Each row was made from one path, in order. Every step used is in the known rows, and no mark comes twice. Write each row's path.
Known rows:
vogilur/taguli/rubo/perud: -3.063,-1.425,-1.360,5.189,0.722,-2.790,2.968,-0.814,1.469,3.712,-2.096,-3.707,-2.243,-0.823,0.715,0.352,1.072,-4.244,-3.169,0.794,-1.178,0.951
rubo/perud/lodisi/tukik/pibi: 0.984,0.731,2.206,2.304,0.275,0.572,5.664,-3.787,-0.917,-0.363,0.031,1.450,-0.913,-0.938,0.737,4.010,1.136,-0.841,-4.786,-3.140,-0.788,1.341
pibi/perud: 2.136,-0.939,-0.698,2.548,-0.778,0.280,3.705,0.653,-0.981,0.108,-0.043,-1.384,-1.946,1.644,1.597,0.423,-0.483,-0.793,-2.169,-1.127,-0.309,-1.112
detob/taguli/rubo/perud: -1.447,-1.814,-0.555,4.940,0.927,0.540,2.531,-0.961,0.238,3.173,-1.461,-2.782,-2.697,-0.975,1.206,0.302,1.696,-5.003,-3.357,1.416,-2.068,-0.123
vogilur/taguli/rubo/perud/pibi/tukik/lodisi: 1.209,-0.933,-0.928,3.131,0.621,-1.440,4.766,-2.969,1.526,1.398,-2.980,-0.844,0.039,0.531,1.310,3.938,2.927,-6.626,-4.683,-1.063,-1.789,3.116
pibi/perud/rubo: 1.639,-1.292,-0.134,3.375,-0.537,0.226,4.534,1.180,-0.411,-0.018,0.151,-2.341,-3.427,-0.496,3.270,0.130,1.105,-1.699,-2.855,0.452,-0.412,0.342
lodisi/tukik/pibi/perud/rubo/taguli/vogilur: 0.870,-2.297,2.454,2.581,-3.839,-2.780,1.145,-0.207,-0.702,3.542,1.767,1.441,-2.527,-2.163,3.654,0.660,-1.854,-4.855,-6.007,-2.010,-2.826,2.671
tukik/lodisi/perud/rubo/taguli/vogilur: 0.438,-3.969,1.327,2.651,-4.208,1.806,1.777,-2.402,0.483,1.609,1.457,1.557,-2.287,-0.611,3.851,2.820,-0.808,-4.624,-5.290,2.217,-1.866,2.627
pibi/perud/rubo/taguli: 0.404,-2.483,1.572,3.825,-1.842,-0.311,4.408,0.708,-1.276,2.335,-1.099,-1.853,-4.761,-0.381,2.805,-0.182,0.142,-4.592,-3.158,1.378,-1.495,1.243
taguli/rubo/perud/pibi: -0.155,-0.612,-0.154,3.952,0.805,-0.949,3.466,-1.396,1.871,1.007,-0.624,-1.660,-1.286,-0.058,1.257,0.787,3.443,-3.551,-3.746,0.198,-1.989,2.020
perud/rubo/taguli: -1.581,-2.214,2.190,3.098,-1.603,-1.097,3.190,-1.200,-1.606,1.498,-1.708,-1.245,-3.360,-0.174,1.622,-0.389,1.257,-4.826,-1.841,2.717,-0.175,1.610
taguli/rubo/perud/lodisi/tukik/pibi: -0.324,-0.239,1.398,3.530,-0.064,-0.339,5.264,-3.039,1.062,0.760,0.289,-0.164,-0.762,-2.751,0.672,4.263,1.401,-1.751,-4.665,-2.168,-0.448,2.158
perud/lodisi/tukik/pibi: 0.796,-0.230,2.331,1.477,-0.984,-0.257,4.530,-3.308,-2.003,-1.002,0.683,1.148,0.392,-0.915,0.371,3.556,1.365,-1.465,-2.454,-2.423,0.964,1.457
vogilur/taguli/rubo/perud/lodisi/tukik: -3.130,-1.848,-0.630,4.552,1.078,-1.562,5.562,-1.511,1.751,2.691,-2.154,-2.692,-2.639,-4.245,0.104,3.424,2.299,-3.062,-4.685,-0.114,-0.308,1.490
vogilur/taguli: -1.476,-1.417,-0.380,2.977,-0.211,-2.698,2.402,-0.936,-1.498,1.870,-1.922,-2.327,-1.232,1.095,0.528,-0.384,0.898,-3.845,-1.110,0.193,0.170,0.385
pibi/perud/lodisi: 1.947,-1.653,0.306,3.789,-0.901,1.880,5.321,0.296,-1.754,-1.014,-0.919,-0.703,-2.205,1.259,2.083,2.368,1.172,-1.593,-2.724,-1.085,0.512,-0.395
vogilur/taguli/rubo/perud/pibi/tukik: 0.079,-0.707,-1.014,3.694,0.481,-4.134,3.948,-1.524,1.681,2.244,-2.603,-1.712,-1.964,-0.425,1.072,1.415,3.614,-6.742,-4.580,-1.632,-2.169,2.674
perud/rubo/taguli/vogilur: -1.524,-3.657,1.820,3.274,-2.812,-2.210,-0.469,-1.078,-0.580,1.850,-1.080,0.665,-2.440,0.261,2.974,-1.110,-0.529,-5.340,-3.277,2.219,-0.835,2.129
pibi/perud/lodisi/tukik: 1.952,-1.389,0.080,1.743,-0.248,1.588,6.155,0.077,-0.974,-0.958,0.003,-0.508,-2.344,-1.990,1.243,3.523,0.822,0.564,-3.665,-2.028,0.534,-0.546
perud/lodisi: 0.318,-1.660,1.030,3.083,-0.491,1.067,4.211,-1.965,-1.823,-1.912,-1.846,0.007,-0.946,1.383,0.938,2.325,2.098,-1.651,-1.372,0.353,1.814,0.123

Which path is each row?
2.458,-0.395,1.299,4.035,-1.509,-1.079,3.968,0.073,-1.375,0.793,1.519,-1.157,-1.956,0.103,3.741,0.268,0.898,-3.770,-3.022,-1.501,-1.062,1.803
tukik/pibi/perud/rubo
-2.499,-0.850,1.030,4.812,-0.038,-2.583,5.067,-2.591,0.833,3.460,-1.100,-1.485,-1.208,-3.545,0.602,3.454,2.051,-4.601,-4.808,-1.995,-0.945,2.946
vogilur/taguli/rubo/perud/lodisi/tukik/pibi
-0.810,-1.123,1.651,4.465,0.372,0.718,4.470,-2.794,-0.605,2.923,-0.240,-0.545,-1.873,-3.679,1.086,3.410,2.842,-5.309,-5.062,-1.373,-1.866,1.784
detob/taguli/rubo/perud/lodisi/tukik/pibi
0.896,0.651,1.145,0.113,-0.879,-1.837,2.656,-2.817,-1.452,0.189,1.780,0.342,0.752,-0.326,0.148,1.694,-0.269,-0.622,-2.233,-2.552,0.019,0.583
lodisi/tukik/pibi
1.082,-0.947,2.913,2.370,-2.393,-1.653,4.471,-0.492,-1.439,3.297,1.202,-0.428,-3.515,-2.798,2.451,1.161,-0.375,-4.149,-4.544,-1.540,-2.126,2.344
lodisi/tukik/pibi/perud/rubo/taguli
3.177,0.116,0.290,0.175,-0.475,-1.771,3.251,-2.297,-1.347,-2.130,-1.065,0.858,-0.135,2.217,0.894,1.330,2.960,-3.656,-2.328,-2.235,-0.094,1.089
perud/pibi/tukik
2.255,0.126,1.035,2.010,-0.947,-1.242,4.775,-0.194,-0.613,0.853,2.629,-0.970,-2.126,-2.721,2.972,1.444,0.508,-1.641,-4.275,-2.578,-1.238,1.531
lodisi/tukik/pibi/perud/rubo
0.124,-1.348,0.778,1.065,0.145,0.787,4.845,-2.117,-1.258,-1.904,-0.609,0.028,-0.925,-1.591,0.042,3.360,1.655,0.382,-2.413,-0.793,1.860,0.118
perud/lodisi/tukik
1.943,-0.422,0.120,1.529,-1.494,0.480,3.799,-1.391,0.068,-0.326,2.477,-0.159,-1.752,-0.113,1.549,1.196,3.718,-2.841,-3.602,-0.976,-1.900,1.212
lodisi/perud/pibi
3.599,-0.418,-0.233,-0.062,-0.645,1.307,3.749,-3.690,-1.608,-2.686,-1.627,1.120,1.279,3.459,0.669,4.259,-0.975,-0.974,-1.469,-1.091,1.469,-0.211
pibi/tukik/lodisi
-1.051,-3.328,1.190,2.434,-2.969,-1.943,-1.345,-1.506,-1.331,2.125,-1.374,1.537,-1.078,2.548,1.384,-0.655,-1.980,-4.289,-2.637,0.608,-0.633,0.649
rubo/taguli/vogilur
-2.966,-2.379,-1.282,4.411,-0.554,-3.460,1.843,-0.176,0.632,3.070,-1.506,-3.838,-1.075,-0.797,0.476,-0.124,1.221,-4.789,-0.956,1.388,0.588,0.959
vogilur/taguli/rubo
-1.268,-1.288,-0.076,3.359,1.128,0.632,5.812,-1.884,2.005,0.135,-0.990,-1.316,-2.018,-3.414,0.227,4.050,1.723,0.097,-4.549,-0.245,0.492,0.584
taguli/rubo/perud/lodisi/tukik
2.769,-0.927,1.868,4.183,-2.124,0.886,4.926,-0.854,-2.622,-0.291,0.141,0.569,-0.955,1.954,2.557,2.472,0.855,-3.247,-2.739,-2.757,-0.107,1.123
tukik/pibi/perud/lodisi
2.399,-3.439,1.172,1.445,-4.609,0.849,2.383,-3.183,0.343,0.629,0.638,2.693,-2.445,0.192,3.910,4.158,-1.400,-4.827,-5.739,0.539,-1.486,2.503
pibi/tukik/lodisi/perud/rubo/taguli/vogilur
2.805,0.707,0.591,0.946,-1.287,-1.083,3.906,-0.563,-1.258,1.064,2.408,-0.069,-0.707,-0.579,1.249,2.078,-0.977,-0.506,-3.416,-3.964,-1.150,0.086
lodisi/tukik/pibi/perud
